What can hang from each mark
tugedid: lofe
meti: zaluv
segoz: kefut
lofe: rabo tugedid
kefut: segoz
pala: nusumum zaluv
zaluv: kefut meti pala rabo
rabo: lofe zaluv
nusumum: pala

(in the rows, 128 means zero)
Known rows, with every way that one mark hangs from another
lofe(rabo(zaluv) tugedid): [161 119 178 157 127 113 123 132 105 126 170 152 101 133  71 120 154  67
 123  90 121 142 166 149 111 101 142]
zaluv(meti pala): [202 108 139 140  74 101 142 101 117 113 160 135 147  88 102 131 175 121
 132 125 142 127 157 147 100 105 165]
rabo(lofe zaluv(meti pala)): [196 107 162 142  67  98 138 110 126 134 154 144 130 101  62 122 155  90
 142 125 113 127 175 139  91 123 166]
meti(zaluv(rabo(lofe(tugedid)))): [180 130 207 127 101  76 146 124 120 137 173 120 123 129 108 125 135  70
 123 158 135 151 154 136 106 108 152]
lofe(rabo(zaluv(kefut pala)) tugedid): [165 100 173 162 104  99 135  94  98 170 164 152 142 102  64 121 156  85
 124 101 102 131 152 156 105  98 160]
meti(zaluv(kefut(segoz) pala rabo)): [182  65 166 133  73  87 170  84 100 142 154 116 170  49 101 142 163 113
 114 150 125 122 133 159 104  90 198]
meti(zaluv(kefut rabo(lofe))): [162  99 178 132  95  75 148 103 118 140 161 119 137 108 101 146 135  87
 116 177 115 150 147 120 102 110 185]
segoz(kefut): [161 112 142 146 110  92 122 109 111  93 165 128 125 133  83 130 142  90
 109 145 140 134 179 132 122 113 161]
pala(nusumum zaluv): [212 101 144 159  77 101 128 112 109  97 129 132 125 128 116 114 134  83
 148 130 142 128 160 151 134 110 163]
pala(nusumum zaluv(kefut(segoz) rabo)): [187  68 160 158  54  86 142  88 103 118 124 113 147  81  96 126 146  98
 125 132 120 101 131 162 127 107 193]
meti(zaluv(pala)): [209 101 150 127  96 103 154 107 107 117 157 135 146 100 120 132 155  98
 135 144 148 148 165 151 110  96 165]
pala(nusumum zaluv(rabo)): [200 104 159 160  63  93 144  94 111 104 127 121 131 113 111 118 145 106
 131 143 148 130 145 147 119 101 161]
rabo(zaluv(kefut meti pala)): [184  78 142 151  66  95 138  86 120 133 148 145 154  81  64 136 157 116
 132 123 112 124 157 146  99 102 192]
zaluv(kefut meti pala): [185  90 134 146  69  89 142  85 118 130 154 133 165  78  88 140 165 123
 131 134 127 121 146 142 103 103 187]
nusumum(pala(zaluv(meti))): [228  84 133 159  78 118 135 133 145  78 146 139 139 109 105 148 154 100
 163 111 148 122 158 148 111 128 164]
pala(zaluv): [208 101 142 160 105 105 137 122 116  89 140 131 124 138 111 134 149  98
 134 133 148 140 165 139 119 110 170]
rabo(zaluv): [174 110 150 156 105 112 131 119 114  94 141 143 105 142  83 124 144  86
 121 125 130 144 175 134 108 105 168]
tugedid(lofe(rabo(zaluv))): [166 107 164 149 129 115 131 137  97 108 170 155 105 115  73 153 137  80
 133  90 128 140 178 114 111 116 143]
rabo(lofe(tugedid) zaluv(kefut)): [159 116 187 158 101  80 116 117 117 148 156 138 116 153  63 119 118  52
 126 132  93 133 174 133 112 124 172]
zaluv(pala rabo): [184 123 156 150  72  97 164  79 107 123 150 119 148 101 104 127 172 130
 107 152 146 137 147 140  91  97 156]
tugedid(lofe(rabo(zaluv(kefut meti)))): [154  78 155 143 110  98 124 126 109 122 177 162 131  74  55 173 141  93
 140  85 114 128 159 113 111 115 174]
kefut(segoz): [180 100 144 150 105 105 132 127 103  87 154 126 119 117 101 125 162  88
 117 121 130 115 163 153 120 115 175]
pala(nusumum zaluv(kefut)): [197  85 141 164  71  89 124  95 109 114 123 130 139 118 108 124 127  81
 149 136 124 119 150 144 139 109 179]
lofe(rabo tugedid): [163 131 170 151 131 105 124 128 103 121 180 144 114 135 101 124 160  76
 120 108 130 140 155 147 117 106 137]

Rows
[192  77 154 149  45  79 138  81 120 118 133 122 156  72  98 138 145 118
 136 138 132 117 126 146 120  99 188]
pala(nusumum zaluv(kefut meti rabo))
[159 112 206 132  98  61 141 107 120 156 166 119 139 119  99 134 126  70
 118 165 117 147 145 133 107 108 173]
meti(zaluv(kefut rabo(lofe(tugedid))))
[176 135 191 156 104  92 120 134 120 129 155 140 102 164  69 108 128  51
 127 125 113 139 184 139 105 125 151]
rabo(lofe(tugedid) zaluv)
[183  92 158 149  64  87 135  99 125 153 148 142 147  92  54 132 147  92
 135 136  95 121 165 137  93 120 191]
rabo(lofe zaluv(kefut meti pala))
[185 107 140 155  53  89 134  72  95 140 127 132 159 102 104 110 144  93
 139 141 115 117 153 151 119 107 168]
zaluv(kefut pala(nusumum))
[173 108 165 143  53  72 156  79 124 159 158 122 164  75  78 136 166 120
 114 159 111 121 136 129  84 116 184]
zaluv(kefut meti pala rabo(lofe))
[163  79 144 147  84  99 123 108 127 106 150 144 131 101  65 143 140 106
 131 120 114 131 159 136 109 106 198]
rabo(zaluv(kefut meti))
[186  85 164 133  48  80 160  65 101 152 140 125 172  65 114 122 140 104
 134 163 127 132 137 153 115  87 173]
meti(zaluv(kefut pala(nusumum) rabo))
[197 111 152 150  53 110 138  88 100 124 126 142 131 109  87  98 143  81
 144 127 123 126 175 157 111 107 154]
rabo(zaluv(pala(nusumum)))
[149 119 170 155  87  77 141  98 116 136 157 118 130 126  88 135 145  98
 105 167 110 137 147 116  99 118 178]
zaluv(kefut rabo(lofe))
[201 132 200 154  62  70 133 106 117 140 141 119 128 135 100 106 133  59
 134 145 129 125 149 147 114 120 145]
pala(nusumum zaluv(rabo(lofe(tugedid))))
[165 150 195 148  92  73 138 113 119 136 169 116 116 148  94 116 147  78
 105 150 127 137 156 131 101 120 144]
zaluv(rabo(lofe(tugedid)))
[191 108 164 147  84 108 137 105  82 140 150 158 131  83  77 124 138  71
 154  87 120 124 173 136 111 113 129]
tugedid(lofe(rabo(zaluv(pala(nusumum)))))
[220  91 141 142  62  97 125 114 120  89 139 135 133  97 110 122 144  93
 157 120 146 120 152 155 130 111 170]
pala(nusumum zaluv(meti))
[196  59 154 133  91  92 150  98 101 135 154 126 166  67 106 139 154  91
 132 135 120 118 150 164 118 100 201]
meti(zaluv(kefut(segoz) pala))
[179  85 162 137  79  83 169  73 106 147 154 121 170  73 112 142 153 127
 118 167 134 144 137 142 101  85 187]
meti(zaluv(kefut pala rabo))
[201 103 170 144  72  84 146 119 135 112 156 121 131 105  91 144 159 109
 127 146 138 134 145 128  98 116 178]
pala(zaluv(meti rabo(lofe)))
[168 105 174 144 113 108 119 132 118 121 181 157 109 104  67 130 160  80
 133  81 123 134 157 153 107 102 153]
lofe(rabo(zaluv(meti)) tugedid)
[150  89 160 156 126 101 129 120  96 125 166 156 120 107  64 160 133  80
 132  97 113 136 169 108 113 114 168]
tugedid(lofe(rabo(zaluv(kefut))))
[169  71 161 143  82  92 120 128 124 121 156 137 124  91  44 136 147  73
 129 117  88 102 165 149 109 130 204]
rabo(lofe zaluv(kefut(segoz) meti))
[196 116 182 125  76  87 167  99 113 147 159 122 148  96 106 129 154  96
 120 169 133 150 156 135  88 105 160]
meti(zaluv(pala rabo(lofe)))
[148 102 174 160 124 100 118 114 104 145 169 151 116 123  65 128 143  72
 121 100 102 138 155 145 116 103 162]
lofe(rabo(zaluv(kefut)) tugedid)
[178 118 175 155 108 108 138 108  99 151 164 153 125 109  70 113 167  77
 126  98 119 139 163 159 100  98 138]
lofe(rabo(zaluv(pala)) tugedid)
[163  83 163 133  99  86 152  94 111 120 156 122 143  94 108 151 142 112
 113 165 134 152 140 130 112  88 190]
meti(zaluv(kefut rabo))
[207  71 138 149  57  86 121 100 122 111 135 135 147  89 101 130 135  94
 156 127 128 114 145 150 135 109 190]
pala(nusumum zaluv(kefut meti))
[169 125 168 135  77  87 142 117 128 114 170 123 125 109  87 136 162 108
 112 149 128 133 151 124  91 121 165]
zaluv(meti rabo(lofe))
[160  73 154 143  72  84 143  98 119 112 162 116 148  59  82 147 171 125
 106 129 117 106 127 149 105 106 203]
zaluv(kefut(segoz) meti rabo)
